Known rows, with every step that occurs
V, Y, M, X, D, Q, L, P: [ 36 -10  13 -13 -22   6  -6  12 -14   9  20  12 -41   4  17   1  -1   0
   2  -1  19 -37 -18   9  14]
P, V: [ -1 -21  15   7  15  20  -5  -1  36  12 -17  29 -12 -35  13  23   1  20
  20   8   8  33  20 -10 -31]
K, Q, L: [  9 -22  41   9  -7   9  -5  10  25  11   9  28  -3 -26   1  18  -5  23
  14   5  10   8  11   1 -31]
M, Y, K: [ 12 -56 -20   8  10  10  22  10 -16   0   2  10 -14 -20  15  31  -1  19
  12  41  16  15  20   3 -18]
P, V, Y, M, X, D, Q: [ 10 -12  23  -8  15  10 -15   6   4   0   0  26 -40  -8   9   7   2  21
  10 -17  19   0   9  -4  -8]
M, Y, V: [ 18 -49  -5  10  -4   9   7  10  -6   6 -13  -1 -26 -34  15  28   2  12
  13  44   0  13  16   4 -20]
L, Q: [  2 -36   8   4 -23  27   7  -4  30  15 -14   9  -8 -25  18  22 -18   7
  16  36   4  -5  35  -2 -16]
D, Q: [-15 -29  21  20 -17  27  -4  -4  18  13 -18  13 -22 -16  17  23  -9  10
  16   7  15  -5  13  -8 -14]
P, L, Q: [ 12 -20  14  -2 -25  29  12   2  48  24 -16  17 -31 -43  26  17 -14  10
  25  47  10  10  33  -7  -3]
P, L, Q, D: [ 20 -23  17  -3 -22  30  19   9  45  23 -24  16 -41 -38  22  22 -12  -3
  -3  51   3   9  24  -1  -1]
X, M, Y: [ -5 -51  18   3   4   7   5   6  -5   5  -5  11  -7 -42  16  25 -12  21
  32  25  -6 -11  42  15 -29]
V, Y, M, X, D, Q: [  6 -28  27  -5  -7   6 -11   3 -12   4   5  11 -39   0  13   7  -9  16
   9  -4  18 -23  13   3  -1]
M, X, D, Q, L: [ 10 -32  43   1  -2  10  -9  -6   0  -5  -4  21 -26 -14  29  23  17   3
   0   9  32 -29  -9 -12  -6]
P, L, S: [  7 -30  26  11 -16  35   9  15  27  30 -13  21 -29 -42  29  12  -9  16
  28  47  15  18  20  -3   0]
M, Y: [  5 -45  -1  16   7  16  20   4  12  10 -16  15 -19 -48  21  28   2  20
  14  31   4   3  28  -1 -24]
X, M, Y, K: [  1 -63   2  -6  11   2   4  11 -33  -4  13   6  -2 -17  11  26 -16  21
  31  35   7   2  33  17 -23]
Y, M, X: [  5 -23  22  -6  -1   2 -10  -5 -12  24   1  22  -1   3  10   9   1  22
  43  29  21  -2  44  -3 -27]
D, Q, L: [  6 -28  24  17 -21  25   3   1  19   7  -6  21 -18  -3  17  25  14   7
  11   5  17 -20  -6 -11 -15]
M, Y, K, Q: [  2 -47   1   8  16   4  13  18 -14   3  14  17 -11 -36  -2  23 -17  31
   9  24  17  29  28  11 -24]
M, X, D, Q, L, P: [ 19 -22  27  -3 -14  10  -6   0  -4   7   1  14 -34 -21  32  19   7  -8
  -2  12  30 -27 -19  -4   7]
V, Y, M, X, D: [ 19 -33  25 -17   3  -3  -8   2  -8   9  11  12 -28 -10  13   7 -13  21
  15  13  12  -4  20   6  -9]
X, D, Q, K: [-18 -40  37   1  -5  18 -24   1  25 -17 -17  10 -32 -21  26  30  -6  -2
 -20  -2   8  -6  -3  -5   3]
K, Q, L, S: [ 11 -33  43  15 -17  25  -1  25  14  16  12  27   5 -23   5  10  -3  23
  12  16  12  -4   8   8 -22]
P, V, Y, K, Q: [  1 -21   9  -8  22   8   0  23  12   9  23  23 -19 -26 -15  18 -24  35
   2 -18  10  55   6  12 -36]

Rows
[ -6 -30  45   8   1  12  -3  11  26  18 -11  19 -16 -36  -3  21 -26  14
  -8  10  -1  24  18   9 -30]
K, Q, D
[ 23   7  13  -6   3  15   5  25  36  21  19  28 -28 -46  -6   9  -9  20
  -2 -25   0  26 -14  15 -28]
K, Q, L, P, V, Y
[ 38  14   7  -6  -4   9  -5  28  26  19  28  35 -20 -18 -17  -6  -8  26
  14 -18  -2  22  -1  15 -19]
K, Q, L, P, V, Y, M
[ 30  14  -3 -10  -6  14  -1  17  -4  22  16  28 -31   8   4   0  20   8
  17 -20  20 -15  -8   5 -17]
D, Q, L, P, V, Y, M, X
[ -8 -28  38 -14  -1   4 -35   1  -8 -11  -4  16 -18   9  23  14   8   3
   3   2  21 -18  20  -3   0]
Y, M, X, D, Q, K
[ 14 -44  46   6 -13  25  -4  11  -9   1  -1  18 -18 -12  35  15  17   0
   2  21  35 -37 -12  -6   3]
M, X, D, Q, L, S
[ 26  -8   3  -6  11   8  -5  22   9   7  25  30  -9 -18  -5  14  -4  17
   8   3  20  43 -12   5 -21]
Y, K, Q, L, P, V
[ -7 -42  33  17 -13  22 -11  -6  21  -5 -19  10 -35 -25  24  22 -17   7
   2  12  16  -4   0  -9   6]
X, D, Q
[  8 -56  18  -2  -4  -1 -12   9 -22   2  -3  -5 -16 -29   9  24 -11  15
  32  39 -10  -1  28  21 -28]
X, M, Y, V
[ 26 -23   4 -12  21  -3  -3  31 -21  -6  33  27  -3 -33  -7  13  -4  22
  19   6   8  21   8  23 -27]
X, M, Y, K, Q, L, P, V
[ 33   1  17  -7   1   9 -22   5   0   0   4  34 -26  -1  17  -2  19   1
  13   4  30 -10  -9 -10   7]
Y, M, X, D, Q, L, P, V
[ -9 -33  10 -12 -18  25  -6   6  35   4 -14   7  -5 -17  23  29  -5  -2
  -4  23  -2  -8  32   2 -20]
L, Q, K
[ 51  -2   6 -26   9   0  -6  17   3   7  20  26 -32 -11  11   0  10  12
   6   0  14   2 -10   6  -3]
Q, L, P, V, Y, M, X, D
[ -1 -20  18 -15 -19  25  -2  11  49  10 -13  15 -29 -35  29  25  -1   1
   5  33   3   7  32  -1  -4]
P, L, Q, K
[ 30  -7  25  -9  10   8 -13  12   2  -8  12  34 -36   6   9   3  26  17
   6 -17  23 -13  -9  -6  -9]
P, V, Y, M, X, D, Q, L
[ -4 -23  32 -23  -4   5 -23  10  -9  -7   7   8 -35   5  17  16   1   5
 -10 -17  11 -24   9   9  -2]
V, Y, M, X, D, Q, K
[ 30  -9 -24  -5  -5  25  13  24   3   6  21  16 -37   5   6  19   2   0
  -5 -17  19   9 -39   6  -6]
D, Q, L, P, V, Y, K
[ 13 -11  -9 -13  13  11   1  27   9  19  25  17 -28 -35 -12  14 -35  23
   0 -15   9  56  -3  19 -23]
L, P, V, Y, K, Q
